Every row comes from one small tree of marks. The marks that hang from a mark follow it in brackets, in alphabetical order. Every link used is in the known rows. Which tree was each row made from?
Known rows
sosi{fopi}: [-1.25 -1.31  0.15 -0.76  2.24  2.26  1.84 -0.11  3.06  2.24  1.33  1.92
  1.89  0.23  0.03 -0.40  2.20  1.10 -2.04 -2.33 -0.86 -0.40 -4.95]
gazoz{sosi{fopi} visu}: [ 0.31 -0.56 -0.03 -1.55  0.95  0.74  0.99 -0.83  2.08  1.71  0.30  0.74
  1.70  1.18 -0.66 -0.95  1.43 -0.42 -1.66 -1.57  0.01 -0.44 -2.00]
gazoz{sosi visu}: [ 1.74 -0.52  0.13 -2.05  0.43  1.01  1.91 -1.20  1.05  1.11 -0.04  0.72
  0.39  1.61  0.83 -0.37  1.47  0.33 -1.84 -1.19 -0.36  0.09 -0.86]
visu{fopi gazoz{sosi{pifisif}} roro}: [ 1.52  0.06 -0.42 -0.54  0.13  0.86 -0.40 -1.67 -0.83  0.99 -0.05  0.38
 -1.60  3.23  0.16 -1.82  1.28  0.69 -0.95  1.25  1.52  0.33 -0.15]
gazoz{sosi visu{fopi}}: [ 1.92  0.13  0.43 -1.73  0.21  0.58  1.38 -1.45 -0.21  0.35  0.50  0.78
 -0.24  1.32  0.55 -1.37  1.11  0.40 -1.52 -0.32  0.27 -0.40  1.07]
fopi{visu{gazoz{sosi} roro sonok}}: [ 1.64  0.00 -2.95 -0.12  0.40  1.49 -3.03 -1.84 -1.85 -0.89 -1.18 -0.02
 -1.19  2.47  0.21 -0.79  1.18 -0.88 -1.03 -0.63  0.56  1.61  0.41]
pifisif{sosi{fopi gazoz}}: [-3.22 -0.37  0.38  2.03  3.81  0.58  0.40 -0.20  0.84  0.90  0.65  2.31
  2.90 -0.91 -1.69  0.41  2.17 -0.10 -2.58 -2.81 -1.26 -0.74 -4.41]
fopi{visu{roro}}: [ 0.82 -1.72 -1.41 -0.35  2.03  2.26 -1.44 -1.60  0.35  0.41 -0.43  1.01
 -0.40  0.94  0.45  0.11  1.78 -0.17 -1.97 -1.50 -0.88  0.66 -2.51]
roro{visu{sonok}}: [ 0.01 -1.03 -0.43 -1.09 -0.12  2.50  0.70  1.07  0.25  0.01  0.31  2.29
  1.03 -0.20  2.58 -0.44  1.13  0.95 -1.40 -1.42 -1.65 -0.18 -3.20]
pifisif{sosi{gazoz}}: [-1.69 -0.19  0.55  1.60  3.35  0.97  1.42 -0.68 -0.38  0.17  0.37  2.10
  1.57 -0.51 -0.23  1.05  2.29  0.76 -2.82 -2.30 -1.68 -0.23 -3.37]
pifisif{sosi{fopi}}: [-0.94 -0.22  0.45 -0.86  2.82  1.67  1.82 -0.19  1.63  1.70  1.31  2.06
  2.48 -0.67 -0.88  0.77  2.00  0.45 -2.76 -3.08 -0.92 -1.09 -4.18]
visu{fopi gazoz{sosi} roro sonok}: [ 1.57  0.71 -2.62  0.57 -0.24  1.60 -0.73 -1.20 -1.30 -1.53 -0.40  0.23
 -1.79  2.36  1.55 -2.34  0.84  0.63 -1.15  0.52  1.10  1.00  1.41]
sosi{fopi{visu{gazoz sonok}} pifisif}: [-2.23 -0.36 -0.32 -2.52  1.80  1.21 -2.48 -0.23 -1.05  2.50  0.88  1.71
  0.43  1.94 -2.40 -0.16  0.88 -0.86 -0.39 -1.65  0.53  1.07 -3.58]
visu{fopi gazoz roro sonok}: [ 0.20  0.29 -2.70 -0.47  0.92  2.05 -1.12 -0.26 -1.09 -1.65 -0.48  1.24
 -2.49  1.42  1.75 -1.87  0.59  1.01 -1.02  0.39  0.06  1.11 -0.16]
fopi{visu{roro sonok}}: [ 0.18 -1.45 -2.36  0.08  1.07  2.64 -2.04 -0.92 -1.48 -0.12  0.19  0.87
 -0.39  1.48  0.96 -0.32  1.07 -0.18 -1.69 -1.78 -0.82  1.45 -1.95]
roro{visu{fopi gazoz sonok}}: [ 0.23  0.45 -0.84 -2.02  0.10  1.58 -1.12  0.79 -0.71 -1.71 -0.63  2.62
 -1.22 -0.21  1.80 -1.43  0.68  0.17 -0.54  0.45 -0.61 -0.39 -0.23]
roro{visu}: [ 0.54 -1.41  0.47 -1.46  0.74  2.22  1.23  0.32  1.99  0.58 -0.32  2.56
  0.87 -0.59  2.12 -0.02  1.91  0.61 -1.83 -1.09 -1.78 -1.03 -3.63]
roro{visu{fopi sonok}}: [ 0.01 -0.52 -0.09 -0.75 -0.51  2.19  0.10  0.85 -0.94 -0.71  0.74  2.48
  0.31 -0.37  2.21 -1.41  0.88  0.80 -1.14 -0.41 -0.93 -0.72 -1.16]
fopi{visu}: [ 0.41 -1.37  0.25 -1.77  2.15  2.08  0.24 -1.51  0.43  1.35  0.58  1.63
  0.39  0.46 -0.11  0.79  2.15  0.15 -1.82 -2.11 -1.08  0.31 -2.74]
gazoz{sosi}: [ 1.53 -0.86  0.39 -0.16  0.56  2.10  3.24 -1.27  1.52  1.61  1.08  0.88
  1.24  1.47  1.22 -0.33  2.39  1.45 -2.29 -1.80 -0.29  0.09 -2.11]

Write each row's tree
[ 2.07  0.56  0.14 -1.28 -0.28  0.66 -0.41 -0.84  0.52 -1.07 -1.19  1.76
 -0.61  0.12  1.10 -1.40  1.59 -0.24 -0.85  1.01  0.47 -1.52  1.00] -> roro{visu{fopi gazoz{sosi}}}
[ 0.79  0.18  0.03 -2.28  0.93  1.21 -0.58 -0.03  0.88 -1.11 -1.26  2.84
 -1.45 -0.76  1.28 -0.93  1.39  0.18 -0.82  0.94 -0.61 -1.39 -0.61] -> roro{visu{fopi gazoz}}
[ 0.50 -0.32  0.39 -2.56 -0.85  0.88  1.32 -0.15 -1.72  2.57  1.35  0.43
  0.69  3.34  0.47 -0.78  0.45  0.85 -1.04 -1.20  0.43  1.27 -1.73] -> gazoz{sosi{pifisif} visu{sonok}}
[-3.88 -1.81  1.14  1.11  3.24  0.30 -2.30 -0.98 -0.23  3.12  1.28  1.99
  2.41  1.29 -3.11  0.12  2.02 -0.92 -1.15 -1.87 -0.42  0.15 -5.26] -> sosi{fopi{visu} gazoz pifisif}
[-2.35 -0.63 -1.08  0.16  1.89  0.90 -0.16  0.24 -1.01 -0.30 -0.30  1.70
  0.17  0.86  0.79 -0.72  0.74  0.25 -1.36 -1.42 -1.58  1.42 -2.35] -> sosi{gazoz{visu{sonok}}}
[-2.63 -0.81 -1.33  3.11  4.02  0.28 -4.00 -1.40 -0.86 -0.23 -0.69  1.43
  2.11 -0.40 -2.69  0.46  1.87 -2.07 -2.22 -2.25 -0.84 -0.37 -3.10] -> pifisif{sosi{fopi{visu{roro}} gazoz}}
[-1.63 -0.31  0.27  0.15  2.47  0.08 -0.24 -0.84 -0.37 -0.50 -0.33  1.93
 -0.51  0.20  0.10 -1.24  1.09  0.05 -1.30 -0.04 -0.98  0.02 -0.73] -> sosi{gazoz{visu{fopi}}}
[ 0.15 -0.71 -1.94  0.82  0.46  2.73  0.15 -0.20 -1.29 -0.71  1.04  1.12
 -0.80  1.44  2.15 -1.92  0.88  1.51 -1.66 -0.70 -0.45  0.97 -1.20] -> visu{fopi roro sonok}
[ 0.02  0.05 -0.58 -2.36  0.53  1.54  0.66  0.15 -1.50 -0.32  0.85  1.55
 -0.79  0.81  1.29 -1.33  0.23  0.76 -1.20 -0.87 -0.70  0.68 -0.12] -> gazoz{visu{fopi sonok}}
[-0.02  0.23 -1.34 -0.58 -0.39  1.05 -1.31  0.67  1.01 -0.17 -0.75  1.55
  1.60  0.44  0.37 -1.44  1.18 -0.67 -0.71 -0.64  0.21 -0.82 -1.68] -> roro{visu{gazoz{sosi{fopi}} sonok}}
[-0.09 -0.58 -0.88 -0.27  0.92  0.89 -0.85 -1.03  1.59  2.25 -0.24  0.39
  0.49  3.30 -1.02 -1.37  1.50  0.04 -1.13 -0.10  1.28  0.28 -3.25] -> visu{gazoz{sosi{fopi pifisif}} roro}
[-1.03 -0.46  0.27 -1.89 -0.46  0.67  0.34  0.26 -0.46  3.17  1.66  0.60
  2.11  3.05 -1.05 -1.32  0.29  0.03 -0.91 -1.70  0.70  0.71 -2.84] -> gazoz{sosi{fopi pifisif} visu{sonok}}
[ 0.20 -0.26 -2.16 -1.21  0.35  1.60 -1.09 -0.12 -1.50 -1.25 -0.19  0.90
 -1.62  1.54  1.88 -2.08 -0.23  0.34 -1.20 -0.02 -0.49  1.03  0.10] -> gazoz{visu{fopi roro sonok}}
[-3.40 -1.53 -2.59  3.55  2.67  1.32 -4.46 -0.61 -1.08 -0.24 -0.09  1.11
  1.60  0.92 -1.19 -1.11  1.20 -1.40 -1.30 -1.88 -0.74  1.20 -3.36] -> sosi{fopi{visu{roro sonok}} gazoz}
[ 0.65  0.21  0.69 -2.14 -1.21  0.59  0.98 -0.38 -3.04  1.80  1.85  0.61
 -0.01  3.10  0.08 -1.63  0.14  0.64 -0.70 -0.27  1.07  0.79  0.21] -> gazoz{sosi{pifisif} visu{fopi sonok}}
[-3.05 -0.34  0.27  1.68  4.18  0.13 -2.26 -1.16 -0.74  0.69  0.37  2.09
  2.78 -1.04 -3.15  1.08  2.22 -1.60 -2.25 -3.06 -0.98 -0.81 -3.35] -> pifisif{sosi{fopi{visu} gazoz}}
[ 0.38 -0.37 -3.13 -1.18  1.57  2.03 -3.40 -0.98 -1.36 -1.02 -1.35  1.02
 -1.91  1.65  0.52 -0.24  0.94 -0.65 -1.03 -0.86 -0.34  1.82 -1.11] -> fopi{visu{gazoz roro sonok}}
[ 1.49  0.06 -2.91  0.12 -0.01  2.09 -0.37 -0.83 -0.25 -0.71 -0.90  0.17
 -1.08  2.57  1.73 -1.49  1.09  0.66 -1.47 -0.38  0.32  1.40 -0.53] -> visu{gazoz{sosi} roro sonok}
[-0.92 -0.90  0.43 -0.51  0.05  1.26 -1.02 -0.83 -1.67  3.51  2.51  0.54
  2.69  2.72 -2.30 -0.51  1.32 -0.47 -0.92 -2.53  1.10  0.67 -2.97] -> gazoz{sosi{fopi{visu{sonok}} pifisif}}
[-4.40 -0.88  0.08  0.03  1.85  0.19 -1.27  0.91 -0.90  2.36  0.91  1.73
  1.83  1.86 -1.52 -1.23  0.36 -0.26 -0.68 -1.39 -0.56  1.01 -4.74] -> sosi{fopi gazoz{visu{sonok}} pifisif}
[-0.12 -0.36  0.82 -1.82  0.11  0.31 -0.93  0.08  1.73  2.19 -0.55  1.74
  1.68  1.34 -1.14 -0.89  1.60 -0.62 -0.56  0.11  0.79 -1.33 -3.17] -> roro{visu{gazoz{sosi{fopi pifisif}}}}
[ 1.68  0.04 -2.07 -0.05 -1.00  1.17 -0.86 -0.86 -2.05 -1.13  0.00 -0.07
 -0.93  2.35  1.53 -2.38  0.11  0.14 -1.28  0.11  0.54  0.87  1.67] -> gazoz{sosi visu{fopi roro sonok}}
[-2.90 -1.44 -1.86  1.70  3.09  0.27 -2.41 -0.32  1.80 -0.02 -1.46  1.27
  0.79  0.79 -0.61 -1.36  1.06 -0.93 -1.59 -0.60 -1.12  0.33 -3.60] -> sosi{fopi gazoz{visu{roro}}}
[ 0.06 -0.07 -1.44 -2.47  1.80  1.80 -1.46 -0.75 -1.16 -0.13 -0.27  1.70
 -1.24  0.89 -0.07  0.39  1.19 -0.36 -0.94 -1.51 -0.49  1.44 -1.41] -> fopi{visu{gazoz sonok}}
[ 1.46 -0.28  1.05 -2.32 -0.45  0.64  0.14 -0.32  0.74  1.61 -0.83  1.76
  0.20  1.69  0.51 -0.32  1.60  0.15 -0.86  0.47  0.48 -0.66 -2.15] -> roro{visu{gazoz{sosi{pifisif}}}}
[-1.38  0.70  0.67  0.13  2.90 -0.50 -0.37 -0.81 -1.92 -1.08 -0.27  2.10
  0.17 -0.61 -0.86  0.01  1.01 -0.39 -1.95 -0.87 -1.01 -0.56 -0.11] -> pifisif{sosi{gazoz{visu{fopi}}}}
[-1.86  1.07 -0.33  0.39  2.00 -0.21 -0.82  0.02 -3.61 -1.55  0.24  1.91
  0.31 -0.27 -0.35 -0.53  0.25 -0.20 -1.62 -1.14 -0.97  0.25  0.26] -> pifisif{sosi{gazoz{visu{fopi sonok}}}}
[ 0.01  0.03 -3.04  0.75  0.52  1.71 -1.24 -0.40  0.84 -0.12 -0.47  0.22
  0.44  2.28  0.35 -1.97  1.06 -0.10 -1.25 -0.80  0.75  0.87 -1.64] -> visu{gazoz{sosi{fopi}} roro sonok}
[-4.08 -1.66  1.34  1.63  2.94  0.92  0.46 -0.02  1.35  3.41  1.43  2.17
  2.52  1.40 -1.66 -0.61  2.10  0.76 -1.42 -1.70 -0.64  0.10 -6.29] -> sosi{fopi gazoz pifisif}
[-0.35 -0.21 -0.90 -1.19  0.07  1.12  0.41 -0.06  0.41  1.10  0.85  0.54
  1.84  1.65 -0.10 -1.41  0.72 -0.32 -1.38 -1.97  0.17  0.41 -1.61] -> gazoz{sosi{fopi} visu{sonok}}
